Each row was made from one path, in order. Every step used is in the known rows, and no mark comes twice. Write each row's path.
Known rows:
P-L-A-Z-C: [-2.15  1.92  1.25 -2.73  1.12  1.37 -1.97  0.20 -2.60 -2.53  1.05  1.93
 -0.31 -0.33 -1.67  2.30 -0.22 -2.08  2.30 -0.94 -0.35 -1.55]
Z-P-C-A: [-2.26  0.45  0.69  2.76 -1.24  4.31 -1.70  0.60 -1.41 -1.62 -4.02 -4.02
 -0.71  0.55 -0.43 -1.43 -1.90  0.50  1.42 -1.46 -0.54  1.13]
Z-C-A-L: [-0.72  0.43  1.29 -2.63  0.40  4.80 -0.36 -2.83 -0.94  2.88 -7.79 -3.34
 -0.95  0.42  0.40 -1.07  0.95 -1.20  1.09 -1.07  1.62 -5.10]
Z-P-C-A-L-G: [-0.94  0.57  1.39  1.65  2.30  3.66  0.57  0.93  1.54  5.37 -7.97 -5.95
 -0.51  2.22  0.90 -1.53 -0.02 -2.86  3.48 -0.82  1.94 -3.59]
C-Z-P-L-G: [ 0.07  1.96 -0.64 -1.64  3.20  2.62  1.02  2.51  0.67  4.38 -1.93 -3.53
  0.58 -1.06  1.00  2.68  0.69 -3.55  1.92  1.43  1.60 -1.36]
Z-C: [ 0.77  0.65  1.96 -2.86  1.24  1.66 -1.04 -1.08 -3.22 -1.78 -2.95 -0.63
 -0.99  1.49 -1.61  0.01  0.91 -1.23  0.57  1.60 -1.28 -0.68]
C-A: [-0.98  0.64 -0.75 -1.12 -1.81  0.35 -0.78 -0.19  0.27  2.90 -4.23 -3.60
  0.32  1.77  0.45 -0.44 -2.05  0.24  0.84  0.26 -1.47 -0.10]
P-C: [-0.24  1.01  0.69  3.16  0.20  1.04  0.21  0.35 -0.95  1.05 -3.28 -0.32
  0.35  1.65 -1.22 -0.10  0.80  0.87 -1.78  1.31 -1.34 -1.21]
Z-C-A-P-L: [-0.69  0.99  0.61 -2.57 -0.28  1.80 -0.73 -0.75 -3.03 -2.18  2.06 -3.69
 -1.57 -3.12  1.72 -0.81  1.48 -0.03 -0.90  0.74  1.45 -1.00]
P-L-C: [ 0.74  0.72 -1.86 -2.70  0.82  0.67  1.17  1.37 -1.11  0.49 -2.11 -1.87
 -3.69 -2.68  0.97  0.79  2.20 -0.62 -0.62  2.02 -0.72 -3.02]
L-Z-C-A-P: [-1.33 -0.17  1.39 -2.59 -0.58 -2.98 -3.50 -1.47 -3.81 -4.28 -0.85 -3.99
 -3.51  2.02  0.96 -2.49 -2.35  0.04  1.47 -0.34 -0.99  2.06]
C-Z-P-L: [-0.90  2.21 -1.70 -2.86  1.36  5.75  0.42 -0.19 -1.00  0.57 -0.53 -0.50
  0.16 -5.40  0.22  3.74  1.65 -1.24 -1.48  1.49  2.22 -1.17]
L-A: [-2.00  1.14  0.59 -0.18  0.08 -1.61 -1.18  2.10  2.02  4.15 -4.52  3.75
  2.10  0.66 -0.05  2.79 -1.97 -0.18  1.74  2.37 -2.40 -3.38]
Z-P-L-G: [-0.19  1.63  0.35 -1.16  2.56  3.01  1.81  2.98  1.37  4.24 -1.33 -5.00
  0.34 -0.71  0.37  1.23  1.35 -3.62  1.56  2.60  1.64 -2.07]
L-A-P: [-1.26  0.21  1.11 -0.54  0.17 -4.99 -1.87  0.07  0.87  0.10 -1.70  3.93
 -0.75 -0.76  1.49  0.68 -1.73  0.80  0.89  3.04 -1.43 -0.67]
L-C-A-P: [-0.37 -1.02 -0.69 -1.47 -0.76 -4.27 -1.96 -1.07 -1.59 -2.92 -2.00 -2.22
 -5.10 -0.37  2.49 -2.81 -1.90  1.26  1.44  0.74 -1.38  2.13]
A-Z: [-1.07  1.44 -1.94 -2.20 -0.33 -2.47  0.22 -1.87  1.11  1.29  0.16  0.85
 -1.27  0.98 -1.54  1.41 -1.07 -1.24 -0.73  1.19 -1.06  1.58]
A-Z-P-L: [-1.77  2.14 -1.49 -2.47  0.24  5.14  1.19 -0.62 -0.04 -0.66  2.55 -1.55
 -0.91 -4.91 -1.13  2.22  1.75 -1.86 -1.24  1.69  2.36 -0.21]
P-L: [ 0.15  2.26 -1.12 -2.16  0.03  2.85  2.05  0.68  0.02  4.03 -0.18 -1.81
  1.14 -2.68  0.09  2.08  2.91 -0.76 -2.96  3.18  0.62 -3.75]
C-Z: [ 0.25  1.33 -2.17 -2.88  1.18 -1.61 -0.77 -1.56 -0.19  3.27 -4.80  2.48
  0.72  0.37  0.46  3.54 -1.34 -0.20 -0.98  1.03 -1.13  0.00]
C-Z-P: [-0.81  0.88 -1.09 -2.29  1.68  2.79 -1.19 -1.69 -0.33 -0.85 -4.11  1.55
 -0.81 -2.51 -0.32  3.05 -1.32 -1.18  0.53  1.03  0.52  1.93]

Write each row's path:
[-1.94  0.68  1.12 -2.81 -0.89  0.69 -3.49  0.17 -3.67 -1.27 -3.60 -5.77
 -1.28  4.57 -0.90 -1.06 -2.78 -1.13  2.49 -1.98 -1.78 -0.11]  L-Z-C-A
[-0.70  0.70 -1.82 -1.94 -1.08  1.44 -0.54  1.24 -1.32  0.73 -3.16 -4.72
 -2.80 -1.10  1.74 -0.64 -0.41  0.07  1.31 -0.76 -0.94 -1.59]  P-L-C-A
[ 0.78  0.31 -1.66 -2.54  0.86 -1.39  0.43  0.62 -1.82 -1.99 -0.15 -1.25
 -5.05 -3.78  1.90 -0.29  1.99  0.07 -0.72  2.34 -0.05 -1.64]  A-P-L-C
[-1.14  0.60  1.39  3.39  0.71  4.15 -0.37  0.27 -1.23 -2.20 -3.02 -0.79
 -1.01 -0.91 -1.66 -0.28  0.42  0.01 -0.54  1.09 -0.02  0.45]  Z-P-C
[-1.61  1.64 -0.60 -1.18  1.47  2.49  0.78  2.55  1.13  2.89  0.28 -6.00
 -0.30 -0.36  0.49  0.74 -0.23 -3.70  2.91 -0.06  1.73 -0.11]  C-A-Z-P-L-G
[-0.54  0.99  0.71 -3.09  1.17  0.07 -1.24 -2.12 -2.90 -3.43  0.08  0.45
 -2.08  1.61 -2.37  0.39 -0.23 -2.04  1.14 -0.06 -0.98  1.22]  A-Z-C
[ 0.06  1.24 -0.60 -2.35  0.07  0.13  0.93 -0.67 -0.63  0.63  2.16 -1.42
 -0.92 -3.94  1.40  0.49  2.62  0.07 -3.15  3.72  1.56 -1.87]  A-P-L
[-3.15  1.29  0.99  3.67  0.73  2.61 -1.74  0.84 -0.38 -3.07 -1.31  2.00
 -0.67 -0.71 -2.16  0.94 -1.54 -0.48  1.35 -0.90 -0.31  0.95]  L-A-Z-P-C
[-0.01  1.15  0.01 -1.10  1.25 -1.30  1.02  2.35  0.56  4.33 -0.27 -5.62
 -0.14  0.66  2.39 -0.70  0.44 -2.12  1.36  1.66  0.98 -1.46]  C-A-P-L-G
[-0.21  0.31  1.16  3.20  0.32 -1.97 -0.54 -0.76 -1.86 -2.14 -1.11  0.18
 -1.67  0.42 -0.01 -1.58  0.37  1.63 -1.95  1.79 -0.63  0.67]  A-P-C
[-1.44  1.08 -0.57  1.69  1.58 -2.99 -2.90 -0.33 -1.74 -0.66 -3.52  4.98
  0.25 -0.01  1.44  2.52 -1.95  1.53 -0.15 -0.89 -1.06  0.39]  L-A-P-C-Z
[-0.80  1.23 -0.66 -1.92 -1.11  0.68  0.15 -0.32 -1.17  0.48  1.76 -3.28
 -0.90 -3.27  2.16 -0.19  1.20  0.63 -2.02  1.77  1.43 -1.11]  C-A-P-L
[-2.47  0.19 -1.56 -1.80 -0.33  1.84 -1.79 -1.04 -0.39 -4.38 -1.16 -2.06
 -4.65 -1.95 -0.79 -0.18 -2.62 -1.56  3.17 -1.15  0.01  3.79]  L-C-A-Z-P
[-0.74  0.99  1.78 -3.99  1.68  1.93 -1.64 -1.50 -3.38  0.13 -5.60 -3.26
 -2.10  3.25 -1.99  0.02  0.70 -2.65  0.58  0.08  0.18 -4.25]  A-L-Z-C
[-0.88  1.37  1.55 -3.90  1.23  0.35 -2.29 -0.19 -5.17 -3.51  0.78 -3.56
 -2.42  1.02 -0.86  0.12  0.77 -1.88 -0.25  0.87 -0.03 -1.67]  A-P-L-Z-C
[-1.50  0.75  0.28  1.09 -0.22  4.26  0.35 -1.88  0.54  4.64 -8.29 -3.38
 -0.24  0.55  0.49 -1.23  0.91  0.05 -0.51 -1.20  1.61 -5.39]  P-C-A-L
[-1.95  0.95  0.37  2.93  0.52  2.94 -0.70 -0.58 -1.12 -3.50 -0.84  0.01
 -1.72 -0.90 -2.23  0.03 -0.55 -0.56 -0.23 -0.21  0.30  2.15]  A-Z-P-C
[-1.51  1.78 -1.17 -3.21 -0.29 -2.27 -0.86  0.51 -1.51  1.22  0.89 -3.93
 -1.67  0.45  0.20  0.93  0.15 -1.20 -2.54  2.49  0.10 -2.05]  A-P-L-Z
[-2.82  2.19 -0.34 -1.15  1.23  3.41 -1.44  2.27  0.69  2.16 -2.26  3.62
  2.20 -4.32  0.80  5.09 -0.83 -0.92  1.59  0.69  0.57 -3.62]  C-Z-P-L-A
[-0.03  0.64 -1.52 -2.47  1.23  3.26  0.63  1.32 -1.45 -2.30 -1.85 -2.13
 -4.53 -4.60  0.42  0.82  1.79 -1.23  0.46  1.76  0.37 -1.59]  Z-P-L-C
[-1.61  0.70  0.20  2.55 -1.65  1.68 -1.10  0.66 -1.12  1.05 -4.07 -3.53
  0.39  2.46  0.04 -1.22 -1.58  1.16  0.28 -1.19 -1.48 -0.13]  P-C-A
[-0.32  1.67 -1.41  0.86  1.46 -0.30 -1.22 -0.79 -1.84  1.34 -4.66  2.35
  0.84  1.06 -0.06  2.55 -0.68  0.74 -1.53 -0.63 -1.19 -0.02]  P-C-Z
[-3.31  1.04 -0.24 -0.97  0.53  1.41 -1.60 -0.11  1.27 -1.85 -0.82  2.72
 -1.10 -2.28 -1.56  2.69 -2.61 -1.74  2.50  0.60 -0.14  1.73]  L-A-Z-P
[-0.77  1.99  1.16 -4.04  1.18  2.21 -1.56  0.62 -4.42 -1.69 -0.76 -4.29
 -1.16  1.93 -1.88  0.82  0.98 -2.59 -0.11  0.52 -0.40 -2.84]  P-L-Z-C
[-0.40  0.09 -1.61 -3.06  2.67  3.45 -0.96 -2.04 -0.75 -1.25 -6.99  0.97
 -3.88 -3.95  0.60  2.14 -0.26 -1.44  1.67 -0.13  1.44 -0.66]  A-L-C-Z-P
[-3.10  2.56 -1.49 -1.58 -0.33 -1.13 -0.63  1.13  1.62  2.41  1.44  2.97
  0.98 -1.40 -0.50  3.70 -0.98 -1.18  0.55  0.29 -0.40 -1.91]  P-L-A-Z
[-1.50  0.66  1.93  3.95  0.27 -2.43 -1.81  1.06 -0.99 -1.59 -2.05  2.69
 -0.50  0.35  0.40 -0.40 -0.71  1.78  0.11  1.05 -1.40 -0.85]  L-A-P-C
[-2.22  0.93  1.09  2.76  0.72  3.01 -1.58  1.16 -1.97 -2.44 -3.13 -2.53
 -1.62  1.50 -2.19 -0.15 -0.87 -0.61 -0.31  0.42 -0.61  0.36]  L-Z-P-C
[-1.78  1.29  1.56 -2.22  1.06 -0.46 -2.46 -0.28 -2.20 -2.90 -0.56  2.80
 -0.83  1.41 -1.89  1.69 -1.41 -1.78  3.04 -0.89 -1.53 -0.27]  L-A-Z-C
